Each row was made from one small tree. The marks that hang from a mark follow it in brackets, in alphabetical order. Every link used is in the known rows. Write each row's tree.
Known rows:
zikoz[nokib[tigaz zofet[riso]]]: [ 2.53 -0.98 -0.81 -2.23  0.67 -2.95 -4.80 -1.42 -2.94 -0.37  2.82 -0.69
  3.33 -4.18 -0.59 -2.80 -0.98  0.93  5.53  1.86  0.70 -1.71 -0.32  1.09]
zikoz[nokib[riso zofet]]: [ 1.34  0.38 -0.72 -3.93  1.16  1.58 -1.30 -2.13 -2.88  0.66  1.92 -0.11
  4.09 -2.56 -0.76 -0.46 -0.91  0.61  4.44  1.86  2.89 -0.56 -1.41  0.81]
sese[tigaz[miput nokib[riso]]]: [-1.45 -0.67  0.35 -3.15  1.88  4.12 -1.86 -1.66 -4.25 -0.63 -1.47  0.27
  2.31 -1.22 -1.91 -1.50 -3.28 -0.47  4.33  0.27  3.62 -2.07 -0.88 -0.49]
sese[tigaz[miput]]: [-0.70  0.75  0.57 -3.42  4.20  3.13 -3.42 -0.50 -4.03 -2.48 -2.56  0.17
  1.11 -1.83 -1.68 -2.56 -2.75 -1.41  3.97  0.50  1.65 -1.81 -2.20  0.00]
sese[tigaz[nokib[riso]]]: [-1.28  0.47 -0.29 -2.26  2.42  3.33 -0.56  0.09 -3.87  0.71 -0.39  1.06
  2.91 -1.66 -2.66 -2.25 -3.96  0.97  5.98  1.44  2.79 -2.53 -0.80 -0.64]
sese[tigaz[nokib]]: [-1.12  0.79 -0.57 -2.23  3.76  0.97 -1.47  0.04 -3.78 -1.37 -1.87  1.01
  2.31 -2.67 -2.54 -2.28 -3.21  0.26  5.90  1.77  2.63 -3.27 -1.87 -0.60]
nokib[sese zofet]: [ 1.67  0.87 -1.53 -4.00  3.39  3.19 -1.11  0.26 -2.54 -1.43  1.96  1.41
  3.46 -1.62 -0.51 -0.21 -0.06 -0.67  5.12  1.58 -0.63 -0.56 -0.39 -0.40]
zikoz[nokib[riso sese]]: [ 0.39  1.61 -0.77 -3.59  0.39  4.55 -0.14 -2.95 -1.85  1.07  1.59  0.70
  4.61 -0.98 -1.58 -1.61 -1.58  0.56  4.83  1.77  2.29 -0.84 -0.95 -0.30]
miput[nokib[riso sese zikoz]]: [-0.62  3.59 -2.04 -4.01 -0.70  5.43 -2.47 -2.02 -2.22  1.86  1.00  0.12
  4.70 -0.76 -0.77 -3.14 -0.50 -1.06  1.66  0.06 -0.73 -0.67 -0.78  0.93]
tigaz[miput nokib[zikoz] sese]: [-2.00  0.32  0.92 -4.60 -1.57 -0.12 -3.67 -1.90 -2.49 -4.00 -3.59 -0.35
  4.76 -2.27 -3.21 -2.86 -2.70 -1.63  1.13 -2.51  4.94 -4.72 -2.74  1.46]
tigaz[miput[nokib[zofet]] sese]: [-0.87  0.83 -0.03 -6.26  4.35  0.55 -5.16 -0.81 -2.29 -4.41 -1.89 -1.55
  3.52 -1.71 -1.05  0.11  0.71 -1.87  1.33 -1.60  2.44 -1.35 -0.83  1.87]
tigaz[miput[nokib[sese]]]: [-1.16  2.76 -1.58 -4.14  3.14  3.85 -2.99 -3.77 -2.24 -1.97 -1.01 -0.41
  3.38 -1.27 -0.43 -1.17  0.77 -2.08  2.42 -0.59 -0.07 -0.41 -1.76 -0.32]
tigaz[nokib[zikoz] sese]: [-1.82  1.27  0.33 -3.74 -0.99 -0.80 -2.59 -0.15 -2.06 -2.87 -2.80  0.55
  5.34 -2.82 -3.40 -3.38 -3.12 -0.09  2.39 -1.56  4.20 -4.98 -2.45  1.28]
fison[nokib]: [-0.60  1.72 -1.39 -2.54  4.31  3.27 -0.81 -2.21 -3.64 -1.84 -1.21  1.23
  2.83 -1.77 -0.30 -2.59 -0.88  0.85  7.57  0.05  1.14 -2.88 -3.37  1.04]
tigaz[miput sese]: [-1.49  1.00  1.90 -5.22  2.66  1.77 -3.57 -0.37 -2.01 -4.30 -3.49  0.70
  3.53 -1.24 -2.08 -2.08 -2.59 -1.26  2.93 -2.07  3.25 -2.85 -2.46  1.27]
tigaz[miput nokib[riso zofet] sese]: [-0.90 -1.80  0.73 -5.63  0.69  2.03 -2.32 -0.74 -2.73 -2.79 -0.58 -0.60
  4.50 -1.31 -1.99  0.93 -1.55 -0.87  3.34 -1.93  4.78 -2.41 -0.22  0.78]
fison[nokib[riso tigaz zikoz zofet]]: [ 1.85 -0.11 -3.45 -4.34 -1.79  3.67 -2.90  0.99 -4.49  1.00  3.36 -0.31
  2.74 -2.25  0.20 -3.57 -0.88  0.62  3.44 -0.62 -0.43 -2.45 -2.27  2.26]
miput[nokib[zikoz]]: [-1.00  3.72 -1.30 -3.41  0.93  0.70 -3.98 -1.78 -2.52 -0.45 -1.66  0.24
  4.05 -2.84 -1.42 -4.66 -0.89 -0.92  1.69 -0.47  0.17 -1.96 -3.37  1.67]
tigaz[nokib]: [-1.11  1.56 -0.81 -2.37  1.82 -0.40 -0.71 -1.88 -2.47 -1.70 -1.45  1.47
  4.25 -3.00 -2.45 -2.32 -2.41  0.50  6.73  0.24  2.24 -3.36 -3.11 -0.53]
nokib[zikoz zofet[riso]]: [ 2.57 -0.30  0.67 -2.01  0.78 -0.37 -4.99 -1.14 -3.04 -0.28  0.69  0.25
  3.16 -2.77 -0.73 -3.51 -1.03 -0.26  5.13  1.13 -0.60 -1.32  0.59  1.91]
zofet[riso]: [ 1.00  0.92  1.50 -1.06  3.46  0.04 -3.31 -1.85 -1.98 -0.73 -0.61  1.54
  3.11 -2.30 -1.20 -3.61 -2.51  1.05  8.05  0.56 -0.27 -1.49 -0.37  0.70]
miput[nokib]: [-1.40  3.82 -1.16 -3.42  4.30  0.80 -2.81 -1.76 -1.96 -1.00 -1.38  0.96
  3.66 -2.78 -0.88 -2.82 -0.65 -0.30  4.31  0.17  0.06 -1.10 -2.73  0.58]

Which tree is each row?
[ 0.32  0.86 -1.45 -4.48 -0.94  5.58 -2.45 -0.47 -2.37 -0.15  2.03  0.64
  3.37 -0.91 -0.33 -2.54 -2.14 -1.16  3.29 -1.42 -0.76 -0.95 -2.08 -0.65]
nokib[riso sese tigaz[miput]]
[ 1.99  0.57 -2.93 -4.39  0.96  2.28 -2.60  1.81 -2.62 -1.07  3.56  1.01
  3.25 -2.43 -0.18 -1.69 -0.73 -0.57  4.32  0.88 -1.87 -1.44 -1.33 -0.68]
nokib[sese tigaz zofet]
[-1.09 -0.07 -0.32 -2.79 -0.10  1.47 -3.71 -1.84 -4.80 -2.33 -2.86 -0.48
  2.18 -2.42 -2.57 -3.10 -2.67 -1.62  1.65  0.17  3.35 -3.72 -2.67  0.30]
sese[tigaz[miput nokib[zikoz]]]
[ 1.53  0.09 -2.11 -4.52 -1.13  0.28 -2.39 -0.09 -2.94  1.01  3.48 -0.35
  3.62 -3.36 -0.70 -2.18 -1.70  0.92  3.49  1.42  1.51 -1.24 -2.23  0.80]
zikoz[nokib[riso tigaz zofet]]
[ 0.49 -0.98 -1.88 -4.04  0.96  1.97 -1.46 -3.27 -3.26 -2.89  0.74 -0.16
  3.70 -1.75 -1.10  1.47  0.45 -1.90  4.36  0.02  1.98 -1.74 -0.71 -1.14]
tigaz[miput nokib[sese zofet]]
[-0.54  0.11 -1.08 -3.10 -0.43  5.07 -0.43 -3.89 -2.57 -0.50  0.56  0.42
  4.44 -0.39 -1.32 -0.50 -1.80 -1.08  4.85 -0.97  2.50 -1.63 -0.71 -1.31]
tigaz[miput nokib[riso sese]]
[-0.42  1.29 -1.59 -6.62  1.62  1.28 -4.61  2.78 -2.18 -0.83  1.92 -0.78
  4.16 -1.92 -0.71 -1.86 -1.11  0.40  1.70 -1.13  0.23 -1.23 -0.70  2.03]
miput[nokib[riso tigaz[sese] zofet]]
[ 0.17  1.42 -1.82 -3.96  0.16  3.47 -3.47 -0.66 -2.69 -2.08  0.78  0.51
  2.92 -1.82 -0.53 -3.06 -1.88 -1.59  3.11 -0.90 -0.53 -1.92 -2.96 -0.57]
nokib[sese tigaz[miput]]
[ 0.01  1.58 -1.90 -2.56 -1.59  1.73 -0.78 -2.16 -2.65 -0.91 -0.38  1.30
  4.81 -2.43 -2.32 -2.85 -2.03 -0.74  4.11  0.27  1.48 -3.63 -2.16 -0.39]
tigaz[nokib[sese zikoz]]
[ 2.26 -1.38 -1.82 -2.11  3.09  0.34 -4.53 -0.64 -4.14 -0.96  3.10 -0.11
  1.77 -3.05  0.75 -2.94  0.16  1.56  8.54  0.36 -1.21 -2.21 -0.48  1.52]
fison[nokib[tigaz zofet[riso]]]
[ 0.60  1.99 -3.85 -3.71 -1.15  4.14 -2.24 -0.04 -3.74 -0.54  1.82  0.46
  2.95 -2.11 -0.63 -4.62 -1.17 -0.14  3.86 -0.64 -0.95 -3.86 -2.98  0.96]
fison[nokib[sese tigaz zikoz]]
[-2.39  2.14  1.26 -5.90  2.58  3.56 -3.84 -1.53 -1.69 -2.19 -2.49 -0.78
  4.10 -0.20 -1.37 -1.76 -1.20 -0.99  1.70 -2.61  2.62 -1.01 -1.44  1.83]
tigaz[miput[nokib[riso]] sese]
[ 0.41  1.97 -0.69 -3.49 -1.60  6.09 -1.10 -0.87 -2.06  1.26  1.40  1.52
  4.57 -0.63 -1.13 -3.43 -2.38 -0.60  3.28  0.26 -0.36 -1.31 -1.09  0.39]
nokib[riso sese zikoz]
[-0.37  1.85 -1.90 -6.19  2.99 -1.06 -5.29  2.61 -2.35 -2.83  0.55 -0.93
  3.87 -3.23 -1.03 -2.12 -0.23  0.12  1.61 -1.06  0.17 -2.25 -1.76  1.84]
miput[nokib[tigaz[sese] zofet]]
[-0.78  3.75 -2.72 -3.67 -0.81 -0.52 -5.28  0.03 -2.73 -0.32  0.25  0.00
  3.68 -3.88 -1.14 -6.30 -1.41 -0.70  0.77 -0.90 -1.18 -2.74 -4.17  1.66]
miput[nokib[tigaz zikoz]]
[-0.28  1.10 -0.98 -3.92 -0.84 -0.90 -3.99 -3.11 -2.78 -2.12 -0.67 -0.54
  3.00 -3.84 -1.57 -3.66 -2.25 -0.76  2.36 -0.35  2.60 -2.55 -4.68  0.55]
zikoz[nokib[tigaz[miput]]]
[ 0.60  1.22 -1.54 -4.77 -4.31  5.52 -3.61 -0.68 -3.13  0.34  1.89  0.08
  3.42 -1.27 -0.85 -4.17 -2.53 -1.89  0.68 -1.70 -0.54 -1.69 -2.55  0.25]
nokib[riso sese tigaz[miput] zikoz]
[-0.55  0.42 -1.14 -3.65 -3.74  5.27 -1.50 -3.87 -2.90  0.07  0.12  0.11
  4.72 -0.79 -1.83 -1.96 -1.70 -1.80  2.22 -1.29  2.37 -2.36 -1.20 -0.16]
tigaz[miput nokib[riso sese zikoz]]
[ 0.30 -1.51 -0.89 -3.68  0.28  0.83 -3.96 -1.24 -5.58 -2.40 -1.40 -1.02
  1.70 -2.92 -2.02 -1.23 -1.64 -1.91  1.39  0.89  3.16 -2.91 -1.05  0.78]
sese[tigaz[miput nokib[zikoz zofet]]]
[ 2.96 -1.29 -1.96 -2.18 -0.29 -0.05 -5.31 -0.52 -4.54 -0.44  2.87 -0.39
  2.41 -3.29  0.23 -4.65  0.07  0.92  5.62 -0.03 -1.21 -2.97 -0.47  2.49]
fison[nokib[tigaz zikoz zofet[riso]]]
[ 0.40  2.42 -2.29 -4.08  1.54 -0.10 -4.29 -1.03 -3.28 -0.81 -0.21 -0.52
  3.92 -3.08 -0.75 -2.58  0.64 -1.35  1.32  0.63 -0.37 -0.87 -1.80  1.94]
miput[nokib[zikoz zofet]]
[ 1.66 -0.25 -0.65 -3.12  4.04  1.86 -4.92 -3.97 -2.84 -1.47  1.57 -1.57
  2.88 -1.32  0.41  0.19  2.23 -1.93  4.56  0.53 -1.05  1.04  2.52  0.44]
tigaz[miput[nokib[sese zofet[riso]]]]
[-1.65  2.28 -0.33 -3.74  5.52  2.60 -4.55 -1.77 -4.00 -2.12 -2.63 -0.86
  1.10 -1.91 -1.13 -2.20 -0.66 -1.59  2.20  0.60  1.11 -0.84 -2.03  0.66]
sese[tigaz[miput[nokib]]]
[ 0.27 -0.24  1.88 -4.73  4.82 -0.16 -6.70 -1.94 -2.07 -3.39 -1.18 -1.73
  3.28 -1.45 -0.74 -0.57  1.04 -1.24  3.07 -1.23  1.81 -0.68  1.86  2.42]
tigaz[miput[nokib[zofet[riso]]] sese]
[ 1.41 -1.09 -0.95 -4.51  2.54  3.79 -2.62 -2.23 -4.48 -2.09  0.55 -1.36
  1.72 -1.57 -1.07  0.76  0.00 -1.69  1.99  3.36  3.03 -0.74  0.33 -0.03]
zikoz[nokib[sese[tigaz[miput]] zofet]]
[ 1.91  0.28 -2.72 -4.91 -0.04  4.56 -1.50  2.00 -2.90  0.87  4.76  0.81
  3.60 -1.44  0.03 -1.55 -1.33  0.07  4.40  0.63 -1.97 -0.51 -0.66 -0.26]
nokib[riso sese tigaz zofet]
[ 1.40 -0.89 -0.82 -4.56  1.29  5.27 -3.92  0.12 -5.01 -1.85  0.38 -0.65
  1.26 -0.88 -1.04 -1.37 -0.66 -2.51  0.57  1.72  0.55 -0.94  0.20  0.28]
nokib[sese[tigaz[miput]] zikoz zofet]
[-0.74  2.55 -1.25 -4.59  1.80  6.06 -2.28 -3.50 -2.22 -0.13  0.41 -0.71
  3.97  0.15 -0.22 -0.92  0.34 -1.65  2.74 -1.00 -0.21  0.58 -0.73 -0.11]
tigaz[miput[nokib[riso sese]]]
[ 0.63  1.74 -2.39 -5.05  3.12  5.18 -1.81 -1.26 -2.43  0.95  3.10 -0.01
  4.23 -0.70  0.24  0.14  1.07 -0.44  3.53  1.21 -1.20  1.10  0.74  0.16]
miput[nokib[riso sese zofet]]
[ 0.17 -0.41 -0.18 -6.20  1.27  0.15 -5.30  2.39 -2.53 -4.27  0.01 -0.58
  3.04 -2.32 -1.24 -1.76 -1.79 -1.28  1.63 -2.08  1.50 -2.58 -2.49  1.38]
nokib[tigaz[miput sese] zofet]
[ 0.09  1.46 -2.82 -3.43 -2.41  4.36 -2.56 -0.04 -3.96  1.05  1.74  0.59
  3.21 -1.98 -0.31 -5.50 -2.14  1.22  4.30 -1.56 -0.04 -3.42 -3.64  2.08]
fison[nokib[riso tigaz zikoz]]
[-0.20  1.12 -2.61 -3.62  1.28  4.32 -1.62  0.04 -3.47  0.64  1.81  0.90
  2.90 -1.82 -0.19 -4.12 -2.19  1.62  6.76 -1.12  0.00 -2.59 -3.34  1.14]
fison[nokib[riso tigaz]]
[-2.34  2.48  0.82 -5.48  3.86  1.30 -4.48 -1.59 -1.74 -3.91 -3.65 -0.84
  3.92 -1.45 -1.64 -1.81 -0.79 -1.56  1.57 -2.28  2.74 -1.94 -1.99  1.57]
tigaz[miput[nokib] sese]
[ 2.85 -1.26  0.47 -2.22  5.47  3.78 -3.53  0.60 -3.76 -0.40  2.55  0.32
  1.32 -0.92 -0.73 -0.87 -0.92  0.06  6.81  3.66 -1.08 -0.43  3.72 -0.37]
nokib[sese[tigaz] zofet[riso]]
[-0.20  0.01 -0.68 -4.99  4.48  4.47 -4.32 -0.95 -4.55 -0.35  0.23 -1.74
  1.33 -1.01 -0.53 -0.32 -0.19 -1.52  1.51  1.10  1.13  0.85  0.53  1.01]
sese[tigaz[miput[nokib[riso zofet]]]]
[ 0.63 -0.40 -0.44 -6.45 -2.09 -0.17 -6.13  1.94 -2.97 -3.86 -0.44 -0.91
  3.30 -2.77 -1.67 -3.33 -1.63 -1.95 -0.96 -2.38  1.66 -3.25 -2.62  2.32]
nokib[tigaz[miput sese] zikoz zofet]
